Each row comes from the steps of one walk. Every step used is in the known rows, and no mark comes twice. Write the walk behind each row, first mark first.
(in the rows, 128 means zero)
Known rows
nurik goton fezu: [ 80 103 144 146 195 155 117 128 120 142 126 132 141 122 140 149 121 113
 157 132 128  96  73 173 126]
babib kidig detu fezu feto: [171 159 112 108 171 103 212 111 139 117 140 130 149 125 152  68 133 168
 153 158 126 136  90  96 140]
feto kidig: [159 129 130 158  51 108  85 110 137 128 127 114 133 130 125 144  98  97
 117 118 123 174 128 167 121]
babib kidig parako: [ 84 107  81 153 174 107 134  91 152 104 143 110 147 123 185 138  77 174
 148  83 139 131  49 174 119]
nurik goton fezu feto kidig gafes: [ 81 174 110  90  76 171  76 138  78 145  95 127 113 150 103 156 102 116
 172 138 170  75 163 143 166]
feto kidig nurik: [152 134 133 150  19 135  85  98 137 122 106 116 135 137 127 144  90 120
 106 116 131 115 164 168 107]
feto kidig nurik goton fezu detu: [ 94 122 179 109  13  98  33 148 121 127  99 165 120 137 122 177 109 119
  83 134 125  42 170 127 108]
babib kidig detu fezu: [164 112 141 134 160 122 198  95 144 115  94 146 159 124 180  68 138 164
 146 152 126 137  45 142 126]
nurik goton fezu feto: [ 96 152 112 113 207 143 123 132 117 140 162 118 124 121 115 151 122 117
 157 141 122  94 125 137 133]
babib kidig feto: [157 113 105 147 137 111  58  91 125 117 164 109 173 124 153 157  70 163
 141 110 165 147  48 157 113]
kidig feto: [166 117 104 142 113 153 105  98 104 123 158 112 168 121 101 155  99 132
 140 105 161 147 104 144 115]
nurik goton: [167 113 133 139 182 137 117  98 127 111 115 106 160 117 136 145 121 107
 157 108 117 107  74 200 111]
babib kidig detu fezu goton: [167 102 152 127 151 160 213 133 151 115  76 134 105 123 193  69 154 169
 138 152 113 144  94 113 142]
fezu goton nurik: [131 108 166 126 154 150 168 161 144  91  74  85  53 123 159 139 119 134
 111 124 115 205 185 140 122]
kidig nurik goton fezu detu: [ 96 101 185 112 110 108  98 136 123 120 113 155 125 124 138 175 119 139
  95 133 122  39 125 128 108]
parako kidig nurik goton fezu feto: [ 47 149 123 115 250 167  69 149 127 140 152 143 122 130 107 144 112 130
 140 119 142  41 171 119 125]
feto kidig detu: [154 129 123 152  23 128 129 104 138 121 145 144 149 133 119  99  97 116
 107 116 114 138 141 167 130]
detu fezu feto kidig: [171 180  99 115  79 108 131 121 118 134 126 116 124 136  94 118 150  97
 140 151 128 176 172  71 128]
fezu feto: [164 155 101 119 168 101 167 111 128 120 161  94 130 117 108 144  98 118
 133 123 124 170 123 121 129]
fezu detu: [170 103 147 129 110  46 141 122 131 110 117 126 136 114 126 172 100 120
  81 123 112 174  95 124 114]
nurik goton fezu detu kidig: [ 99  94 167 127 164  74  92 168 131 143 121 141 121 128 153 152 183 115
 115 144 110 113  98 127 123]
kidig detu: [156 110 125 140 118 133 213  97 133 113 140 140 153 121 133  95 106 130
 128 119 120 134 100 168 124]

Write each row's walk
[110 112 135 140 213 158 172 121 131 134 105 173 147 127 123  64 155 125
 133 128 123 146 120 110 129] | parako kidig detu fezu
[126 111 183 121 161 173 185 162 138  97  39 107  57 122 158 116 172 131
 129 151 115 209 185 101 120] | detu fezu goton nurik
[ 89 154 128 111 162 171 135 132 116 131 143 120 128 124 114 147 113 139
 151 136 132  36 151 130 126] | kidig nurik goton fezu feto
[166 107 151 122 155 174 203 146 141 128  59 110  82 116 142 116 174 123
 134 150 115 181 144  92 134] | detu fezu goton
[103 108 100 159 157 131 177 119 140 125 149 107 130 130 146 106 160 138
 142  83 128 143 104 154 125] | detu kidig parako
[159 135 131 131  33 138 157 103 127 132  97 159 145 134 117  69 150 113
 132 145 120 145 131 122 129] | feto kidig detu fezu
[100  97 133 113  90  86  88 167 113 162 166 146 126 135 113 158 157 140
  98 137 151 152 124  64 130] | goton fezu detu kidig feto
[159 130 134 120  25 187 175 149 138 121  82 147  94 138 126  71 162 122
 114 148 103 150 191 103 144] | feto kidig detu fezu goton
[123 158 109 110 233 146 181 131 130 131 136 159 139 126  98  65 153 129
 137 130 117 141 168  65 144] | parako kidig detu fezu feto
[116 114  97 149 203 146  43 109 115 136 172 131 165 129  97 152  96 123
 127  89 162 154 123 123 122] | parako kidig feto
[161 176  92 116  66  96  90 118 125 125 168 102 121 134  95 147  94 103
 117 119 119 169 167 119 137] | fezu feto kidig
[100 169 111 116 109 134  53 146 116 148 168 122 116 137  99 155 107  99
 147 136 123  99 166 137 142] | nurik goton fezu feto kidig
[185 106 134 127  80  57  78 136 118 128 150 116 160 131 109 158 161 132
  99 109 142 162 105  88 112] | fezu detu kidig feto
[175 180  90 117  33 114 132 117 130 118 161 126 136 134  95 101  97 122
 114 122 107 137 179 117 146] | fezu feto kidig detu
[177 102 155 129 129  39 130 146 148 125 114 120 126 123 142 143 163 114
  84 125 113 182 102 119 115] | fezu detu kidig
[ 97 175 108 113  69 156 109 141 120 139 173 155 127 141  99 102 115 117
 148 134 112  62 170 132 145] | nurik goton fezu feto kidig detu
[ 93 107 167 142 162 176 108 138 134 149 105 128 127 137 156 119 177 131
 144 132 136  46 113 165 122] | detu kidig nurik goton fezu
[106 153 143 121 182 161 123 153 125 148 136 116 120 137 130 122 179 133
 156 137 132  48 161 117 124] | detu kidig nurik goton fezu feto
[ 92 144 100 114 168 140 166 145 122 155 161 114 106 122 113 149  95 127
 138 146 133 156 133  99 146] | goton fezu feto
[ 28  88 126 129 123  78 155 167 140 146 133 154  97 130 142 138 165 145
 101 109 130 136 124  90 132] | goton fezu detu kidig parako
